Each row was made from one small tree. The marks that hang from a mark follow it in brackets, in the order of their numbers. Every link used is in the known rows. Write each row's tree.
Known rows:
K392(K446(K752(K592)) K529): [-19  -5   1 -11   9  15  -1 -24  15  15   5 -10  -5   8   8  13 -17  12
  -2 -18   4  26  12   2   6   2 -14   1  23   6  -9   3  13   4  -3  -4
  12   5   7]
K880(K529 K592(K752)): [ 10  -9   1 -21   6  10  -7   6   0  -5   6  11  -3  -5  -2  10   6 -12
   6 -18  -6 -26  12  -2  -2  -5  -1  -7   5   3  16 -10  -7 -11  -2   1
  22   9  -6]
K592(K392(K446 K529) K880(K843(K94))): [ -7 -12  14  -2   1  20   9 -24  -4   2 -15 -11  15   0  10  -1  -1  11
   5 -25  -3   0  25 -13  11  -1  -4  -3  19  -5  17  -2  -8  10  -6 -23
  23  -2 -14]
K260(K392(K446)): [  8  -5   6 -27   1  18  -4 -14 -13  14   8   9  -6   6   5  17  -3   9
   5   4  -7  12  -4  13   1   4  -7  -8  10   1  13   1  14   5   7  -4
   4   8  -2]
K890(K260(K392(K446(K752) K529))): [ -8  13   9 -12   4   6   1 -30   3   2  14  13  -4   2  10  13  -3  -1
  -3   5   1  18   0  -3   1   6 -15  -6   5   4  -6   1  14   7   5  -9
   8   8  -4]
K880(K592(K392 K752)): [ 13  -3  14  -9  -3  13 -20  -7 -14  -6  11  21  -4   7  -3  10   2  -1
  -4 -14  -6 -39  19  16   0  -8   1  -5   9  -1  19 -13  -6  -6   0  -2
  25   4  -2]
K392(K529): [ -9   4   2   1   6  15  13 -22   0   2 -17   4  13   5  -3  13  -2   1
  -7   1   5   3  20   2  -2   1  -1  -9  16   8  -1   3  18   7  -4  -2
  10   6  16]
K94(K976(K880(K529 K592 K843))): [ 12 -11   1  -4   2  -1  12   9  -7 -15  -7 -12  -7 -12  -5  12  11   4
  17 -12   1 -14  -8  16  -3 -10   6 -11  10   6  16   4  -2 -20  -2  -4
  13   6  20]
K94(K843(K880) K976): [ -7  -2   0   6  -3  16  10 -10 -13  -2 -20  -1 -26   1  -7  13   1  -1
  16   0 -10 -22  -7   3   4  -5 -19  -2  10   3   4  -3  -1 -21  -6  10
  19   1  11]
K752(K446(K392(K529(K880(K592 K843))))): [ -4  -1  11 -18   2  11 -16   0   0 -12  -7 -17  12  -1   2  12 -15   6
  11  -3   1   2  20   5   2  -7   1   8  14   2   6  12  12   2   7  -9
  18  15   1]
K446(K752): [ -8  -2   5 -12   2  19  -9 -14  -2   9  15  13 -16  10  -3   9  10  11
  -9 -18  -1  -8  17  10  -8  -3 -15   7  11   3  -8  -1  17  -6   0  18
  21   4  -2]
K890(K260(K392(K446(K752)))): [  3  10   7 -20   0   6  -7 -21  -4   4  25  22 -19   4   9  17   3   3
  -5   4  -4  11  -4   0  -2   3 -15  -2  -2   3  -3  -3  15   9   8  -5
  11   8 -11]
K890(K260(K392)): [  7  18   7 -14  -3   1  -2 -21 -15  -3  12  32 -11   3   4  18   8  -5
  -7  19  -3  -5  -9   1  -6   0  -5  -8  -5   5   2   3  16  12  11  -4
   9  10  -9]
K843(K94 K880(K529)): [  1 -13   8   1   3  18   2   5  -1  -5 -12  25 -17  -6   8   8   6 -12
 -10 -22 -16  -3   4 -26   8 -12  -7  -7   7   3  18  15   1  -1   1  10
  23   8 -29]
K529(K880(K592 K843(K94))): [ 10   9   1 -18   0  18 -10  20   3 -14  -2  15  -6  -7  -6   9  -7   3
  10 -19  -3 -10   2 -13   1 -11   5  -4  -5   2  32  12  -2   8  -3  11
  35   4  -7]
K880(K592(K752) K843(K94)): [ 11 -13   1 -26   0  22 -26  11   6 -13 -14   8   0  -4  -3   7   9   7
  19 -25  -7 -32   2  -2   5 -16  -5  -2   6  -3  22  12  -9   0  -8   9
  42  -2   1]
K94(K976(K880(K529 K592))): [ 10  -9   1   9   2   0  15   3 -11 -12   4  -1 -14  -6  -4  16   5   0
  10  -4  -1 -11  -8  16  -1  -8   6 -13   8   8  16   3   4 -23  -1  -1
  12   8  12]
K529(K880(K592(K752))): [  9  20   2 -12   6  17  -5   6  -5 -10  20  23  -9   2  -7   8 -16  -3
 -10 -17 -10 -20  16 -11  -1  -3   3  -7  -9   4  30 -10   0  -5  -2   6
  33   7  -6]
K880(K529 K592 K843(K94(K976))): [ 10 -26  -7 -19   0  12 -12  28   9 -14 -19  -7  -5 -22   1  12  24   2
  40 -19   2 -15 -12   5   3 -18  -5  -5  13   0  16  22 -13  -4  -5   9
  23   6   2]
K592(K392(K446) K752 K880(K843(K94))): [  4 -13  14 -19   2  28 -11 -16  -8   0  -5  -1  -3   7   9  -3   7  11
 -11 -42 -19 -27  27 -14  10  -3 -12   4  12 -11  23 -18 -21  -2  -6 -21
  37  -7 -25]
K392(K446 K529(K880)): [-10   9   0  -9  10  21  19 -12  11   5  -2  -6   5   2   3  15 -25   3
  -9 -13  -2  31  25 -16   5   9  -1  -6   7   7  16  -8  14  11  -5 -13
  17   6  10]
K592(K392(K529) K752(K446) K880(K843)): [ -7  -4  20 -13   7  18 -11 -28 -15  -9 -18 -16  22   4   7  -9  -4   1
  -5 -26  -8 -24  36  -7   7   0  -7  -1  17  -8   7 -14 -20  -6  -1 -29
  21   2 -15]
K880(K843(K94)): [  4 -11  -1 -25  -2  20 -13   4   3  -3 -29   8  -2  -2  -3  12  19  13
   6 -13  -2 -10   4  -1  -2 -12  -4   2  12   1  11  20   8  15  -3   8
  29   0   2]
K890(K260): [  4  15   1 -10  -2   0   4 -16 -10  -3   4  30 -15   3   0  24  10  -2
 -13  12  -2  -3   5  -4  -9  -1   0  -2  -8   7   0  -1  24  17   5  -4
  22   7  -2]
K446(K392(K529) K752): [-24   6  13   1   4  18  -4 -25  11   5  12 -12  -1  13   0   0   7  14
 -21 -22   6 -16  29  13  -2  -3 -20  11  31   5 -18   0  15 -15   3   9
  16   8   7]
K920(K976): [-11  -5   6   1  -2   9   8  16  -7  -3  -5  -6  -6   1  -8  22  11   5
  15   3  -3 -13  10  -2  -7  -2  -5  -1  14   4   9   0  17   2  -3  -6
   7   5  -3]
K880(K529 K843(K94)): [  3 -17  -4 -29   3  15  -9  15  13  -5 -34  -1  -1 -13   1   9  28   1
   7 -21  -2  -8   8  -8  -4 -10  -7   1  17   1  11  15  -4   9  -1   5
  19   4  -9]
K890(K260(K392(K446))): [  8  10   5 -20  -1   3  -2 -18  -9   2  14  25 -14   2   8  23   3   0
  -2  15  -6  11  -7   0  -2   4  -7  -6  -5   3   5   0  17  16   8 -11
  10   9  -8]
K592(K752 K880(K529 K843)): [  1  -2   1 -30  12  14   9  -9  -7  -1  -6  -5   2  -4  -1  -7  15  -3
  -5 -36 -10 -33  20 -23  -3   2  -8  -3   4  -4  11 -22 -17 -11  -4 -14
  29   1 -17]
K529(K880): [  1  19   2 -10   4  16   5   3  -8  -2   9  22 -11   4  -6  13  -8   1
 -19  -8  -5  -4  20 -10  -6   0   4  -4  -5   7  21  -5  12   6   2   6
  21   8  -7]
K529(K880(K592(K392(K446(K752))) K843)): [  8   5  13 -25  -1  14 -16  13   3  -5  20   2  -8  -3  -3   6 -11  10
   5 -31  -3  -7  18   2  -1  -5   0   1   3  -2  26 -12  -7   5   3   0
  28   6  -1]
K592(K392 K880): [  4   3  14   5  -3  12  11 -27 -31   7  11  19  -3  10   2   4   6   4
 -11  -9  -3 -25  25   1  -3  -1   3  -5   4  -2  13 -13   3   2   3 -12
  17   4 -24]
K843(K94 K880): [  1  -6  10   6   0  24   0  -3  -8  -4  -5  32 -17   3   5  12   0  -3
 -11 -16 -16  -3   2 -17   9 -14  -6  -6   1   3  19  19   9   3  -1  14
  30   4 -21]
K752(K446 K529 K592(K880)): [-14  -4   6 -10   8  -8  -6 -34 -28  -2  -6  -1   3   3  13   8 -18  -1
  15   6   4   1  -4  -5   6  -9   5  -2   4   5  -8  16   7  11   8 -16
   2  17 -37]
K446(K392(K529(K880(K592))) K752): [-20  15  14   3   5  17  -3 -11  13  -3  26  -9   0   8  -2  -2 -10   9
 -16 -27   6 -17  28   4   1  -4 -15   7  20   6  -3  -2   7 -18   2  11
  22  11   1]
K976(K94 K880(K529 K592 K843)): [ 15 -12  -2   1   5  -4  23  15   8 -23 -15  -7  16 -10 -10   9  15  -2
  -2  -8  -4  -7 -15  -1  -7 -15  10 -11  11   6  32   8   7  -6  -3  -4
  20   3  -8]
K260(K392(K446(K752(K529 K592))) K890): [-10  -7   6 -30  10   6 -10 -17 -19  25  -5   0  -3   4  15   5  -8  10
  16  -5  -2  12 -20  33   2  -2 -22  -3  13   2   7  10  11 -28   7  -4
  -5  10 -10]

Which tree is each row?
[-12   8   7 -15  13  21 -11  -9   3 -13 -19   5   4   0   0  -1   6  -2
 -23 -29  -8 -26  20 -17   6  -5 -10  -1  10   2  13  -5 -13   2  -5   2
  25   1 -10]  K592(K752(K529(K880(K843(K94)))))
[-14 -13   2  18  -1   5  19  28   6 -17 -19 -13   0  -7 -12  19  13 -10
  27   6 -12 -19  -9 -14  -2 -10 -15  -2  16   2  22   2   5  -8 -10  -2
  11   1 -24]  K920(K976(K94(K843(K880(K529 K592)))))
[ 14 -11  10 -10  -3   1  -9   4  -9  -3   4  14  -2  -6   1  12   8  -9
  10  -7   1 -20  14  13  -5  -8   6  -7  13   2  17  -7  -4   1   6  -5
   9  13  -9]  K880(K529 K592(K392))
[ 18  -6   7 -21   4  -8  13   5  -1 -15  -9  -5   7  -7  -8   5   1  -4
   6 -15   0 -10   3   1  -6  -8  15 -11   5   6  24  -7   1  -7   1  -8
  18   9   7]  K976(K880(K529 K592 K843))
[ -2  15   6  -4  -1   6 -17  -6  -2  -5 -14  12  -2   2   4   4  -9   4
 -15  -8   3 -19   7   2   5 -12   1  -7  21   6  12  17  -8  12   7  -1
  13   6 -14]  K752(K592(K392(K529(K880(K843(K94))))))
[ 11  -6  12  -9   1   3   8   5 -11  -5  13  17 -10  -8   1  10  -7 -13
   8 -13  -7  -7   3  -9   0  -9   4 -13  -2   3  19  -5   2  -5   4   0
  19  15  -6]  K843(K880(K529 K592))
[  2 -10  -2  17   0  19   3  -1  -7 -10 -14  15 -19   2   0  16  11   8
  -7  -6  -9  -8  -5   3   6 -14  -4  -5  10   7  17  26  10 -12  -7  13
  23  -1  -9]  K843(K94(K976(K880)))
[  3  30   7  -3   3   1   3 -19  -8 -13  16  27   1  -3   3  12 -12 -12
  -1  16   3   0  -5  -9   0   1   0 -18  -8   7  10   4   8   8   6  -6
  10  11  -6]  K890(K260(K392(K529(K880(K592)))))
[ 14  -9  -2  15   5  -3  30   7   1 -20  -4   8   8  -3  -8  14   8  -7
 -13   1  -8  -3 -12  -1  -5 -13  11 -12   6   9  32   8  16 -11  -3   0
  17   5 -18]  K976(K94 K880(K529 K592))
[ -5   7   2  -9  12  20   9  -9  13  -2   6  -5   7   1   2  12 -32  -2
  -3 -21  -6  18  21 -17   9   6  -2  -8   3   6  22 -12   4   3  -9 -12
  25   5  11]  K392(K446 K529(K880(K592(K752))))
[ -1  -5   8  11  -8  13  -1  -8 -17  -8 -12   3 -24  -1  -7  11  -4  -3
  25   1  -8 -32  -6  13   8 -10 -15  -5  10   0  12  -5  -9 -21  -4   6
  19   2   9]  K94(K843(K880(K592(K392))) K976)
[ -7 -13   1  22   1  -7  29  26   8 -24 -22 -20   8  -6 -16  15   9 -10
  18   8 -11 -18 -10 -12  -4  -8  -4  -5  17   6  30   1   7 -18 -12  -6
   9   0 -24]  K920(K976(K94(K843) K880(K529 K592)))
[  8 -13  13 -22  -4   9 -10  -4   3  -3  -9 -13  15  -5  -1  11  -3  10
  25 -13   7  -5  15  17   2  -6   3  -5  19  -2  16  -6  -2  14   1 -17
  21   4  25]  K880(K592(K392(K446 K529)) K843)
[  2   7  -6 -14   4  -2   9 -11 -19   7   9  16 -13   3   4   7  -4  -3
   0  -4   1 -15  -4  -9  -2  -6   4  -9   3   6   6   4   3   1   5  -5
  13  10 -29]  K752(K592(K880(K529)))
[ -2  -9   6  29  -1   0  26  25  -3 -22  -3  -7   7   0 -13  22   7   2
  10   6  -9 -13 -10  -4  -4 -12   4  -8  10   6  30   5  19 -11  -9  -7
  13   0 -15]  K920(K976(K94 K880(K592)))
[-15  -6  19   6   4  19  15 -39 -10  12  15  -6   4   9   9  -1  -9   8
  -7 -25  -1   4  34  -4   6   6 -10  -2  16  -3   4 -18   1  -2  -3 -18
  14   2 -14]  K592(K392(K446(K752) K529) K880)
[ -6   7   5 -15  10  13   8 -20 -23  15 -28   6  20   1   5   6  -4  -1
  12  10   3   3  -7  30  -4   0 -12 -17  14   4  13  16  16 -28   3  -4
  -6   8   7]  K260(K392(K529) K890)
[ 13 -15  12 -34   2   6 -22  10   3 -12 -11  -5   6 -12  -2   1  18  -5
  11 -30  -3 -39  18  10  -3  -9  -3  -3  17  -4  18 -18 -26  -3   3 -10
  21   7   2]  K880(K529 K592(K392 K752) K843)
[ -7   2   3 -14   0   1 -23 -12  -8  -1  -8  -7  -2  10   9  17 -17   7
  -2  10   2  -1   6  13   4 -11  -1   8  22   8 -10  26  16   3  14  -9
   7  18 -12]  K752(K446(K392(K529)) K592)
[ -8  16   6 -13   3  -1  -6 -29   1   2  17  14  -9   4  12  13  -9  -2
  -3   8   1  14  -9  -1   4   3 -13  -7   5   6  -7   7  10   8   8  -8
   6  10 -10]  K890(K260(K392(K446(K752(K592)) K529)))
[ 14  -4   0  20   1   3  25   1  -5 -18   1  14   7   6 -11  17   1   2
 -15   6  -9  -7 -13   4  -4 -14  12 -12   2   9  33  10  24  -7  -5   1
  24   1 -11]  K976(K94 K880(K592))
[  8 -12  -2  17  -2  18   2   2  -8 -13  -6  17 -18   0  -1  17   5   7
   5  -6  -8 -11 -11   5   8 -16   0  -7   6   7  21  26   7 -14  -8  14
  26   0  -5]  K843(K94(K976(K880(K592))))
[  6   3   6 -19  -2  -4  -6  -8 -20   3  -2   6  -7  -1   5  -1   4   2
   0 -14   3 -29   5   0  -2  -9   3  -7  13   0   8  -2 -13   5  11 -14
  10   9 -27]  K752(K592(K392 K880(K529 K843)))
[-10  -7  21 -17   2  13 -15 -14   1   5   5  -7  -5   2   6   5   4  12
 -15 -29  -1   0  30   9   0   0 -11   7  20  -2   8 -18  -4  10   6  -9
  11   5  -3]  K592(K392(K446(K752(K529(K880(K843))))))
[ -7   7  12 -16   3   2  -5 -32  -4   1  17  15 -11   1  11  13   4   0
  -4   5   0  11  -3  -1   0   3 -15  -3   1   3  -6  -3  11  12   8  -8
   7  10 -11]  K890(K260(K392(K446(K752(K529)))))
[-15  -9   3  22  -4   9  18  25   1 -16 -17 -11  -1  -2 -14  20   9  -4
  25   9 -12 -20 -12 -11  -1 -10 -13  -1  13   1  22   5  11  -7 -12   0
  16  -1 -17]  K920(K976(K94(K843(K880(K592)))))
[  6  -7   1 -35   6  14   2  -8 -25  25 -13   8  -1   4   9  16  -4   8
  18   4  -8  16 -12  31  -3   2 -13  -7   6   0  22   8  20 -23   5  -9
   1   8   1]  K260(K392(K446) K890)
[  2 -14  16 -22  -3  11 -15  -7   7  -1  -2 -15  10  -3   0   7   0  13
  25 -23   8  -4  17  18   2  -7  -5  -1  21  -3  10  -7  -4   8   0  -9
  22   4  21]  K880(K592(K392(K446(K752) K529)) K843)
[ -5  -5  19 -18   6   1 -22  -7 -10 -18 -12 -10  14  -9   4   8 -13  -1
  17  -6   4   2  16   3   2  -9   7   2   5   0  13   4  -3  16   8 -12
   9  16 -12]  K752(K446 K529(K880(K592(K392) K843)))
[ -5  17   8  -8   2  13   2  -4   7  -9   1 -12  12   1  -5   3  -7   6
  -8 -12   6 -20  22   1   1  -6   0   0  18   6   9  -1   6  -2   4  -4
  23  10  12]  K446(K392(K529(K880(K592 K843))))
[ -7  23  10 -10   6   7   2 -23   4  -2  21  15  -6   0   9  11 -12  -4
 -10   0  -2  19   2 -11   2   8 -13  -7  -2   5   1  -2   9   8   6  -8
  10   9  -9]  K890(K260(K392(K446(K752) K529(K880))))
[ -4  -9  14  -2   0  15   2 -23  -2  10 -10  -1   6   8   7  16  -3   6
 -14  -7   0   9  29  11   3   3  -2  -3  25   2   8 -10   9  13   2 -19
   8   5   9]  K592(K392(K446 K529))
[-13   8   6 -13  10  -5 -19 -13 -15 -10  -8   3  -3   0  10  12 -24  -3
  -2   4   2   7   1  -5   4  -9   5   0   4   9   1  17   4  15  12  -7
   1  20 -30]  K752(K446 K529(K880) K592)
[ -7 -13   4  12   4  -3  28  32   9 -21 -25 -27  11 -10 -12  15  24   1
   3  -4  -8  -9  -3 -11  -8  -8  -1  -5  22   4  24   4   9  -6  -5 -14
   6   0 -14]  K920(K976(K94 K880(K529 K843)))
[ 18 -16  13 -30  -8   9 -18   3  -5  -1   0  -5   2  -3  -1  16   4  13
  26 -14   2 -11   9  21  -1  -8   4  -1  13  -4  19  -7   0  14   4 -12
  24   5  16]  K880(K592(K392(K446)) K843)
[ -9  -6   4  23   2   4  22  18   5 -26 -19 -15   7   3 -18  14   3  -5
  10   4 -17 -29  -7 -10  -1  -9  -8  -2  14   4  31  -3   5 -22 -15  -5
  19  -5 -18]  K920(K976(K94(K843) K880(K592(K752))))
[ 10 -20   5 -45   5   7 -28  18   7 -14 -12 -19   7 -12   1   5  10  -2
  24 -26  -5 -26  13   6  -1 -10  -5   6  15  -3  11  -3 -14  -9   4 -10
  24  12   0]  K880(K529 K592(K752(K446(K392))) K843)
[  6  -6  15  -8   2  16 -11 -15  -1  -2   4   3   8   6   3  11 -11   1
   0 -16  -6 -15  22  11   7  -3  -2  -6  16   0  18 -14  -6  -2  -3 -14
  23   3   8]  K880(K592(K392(K446 K529) K752))
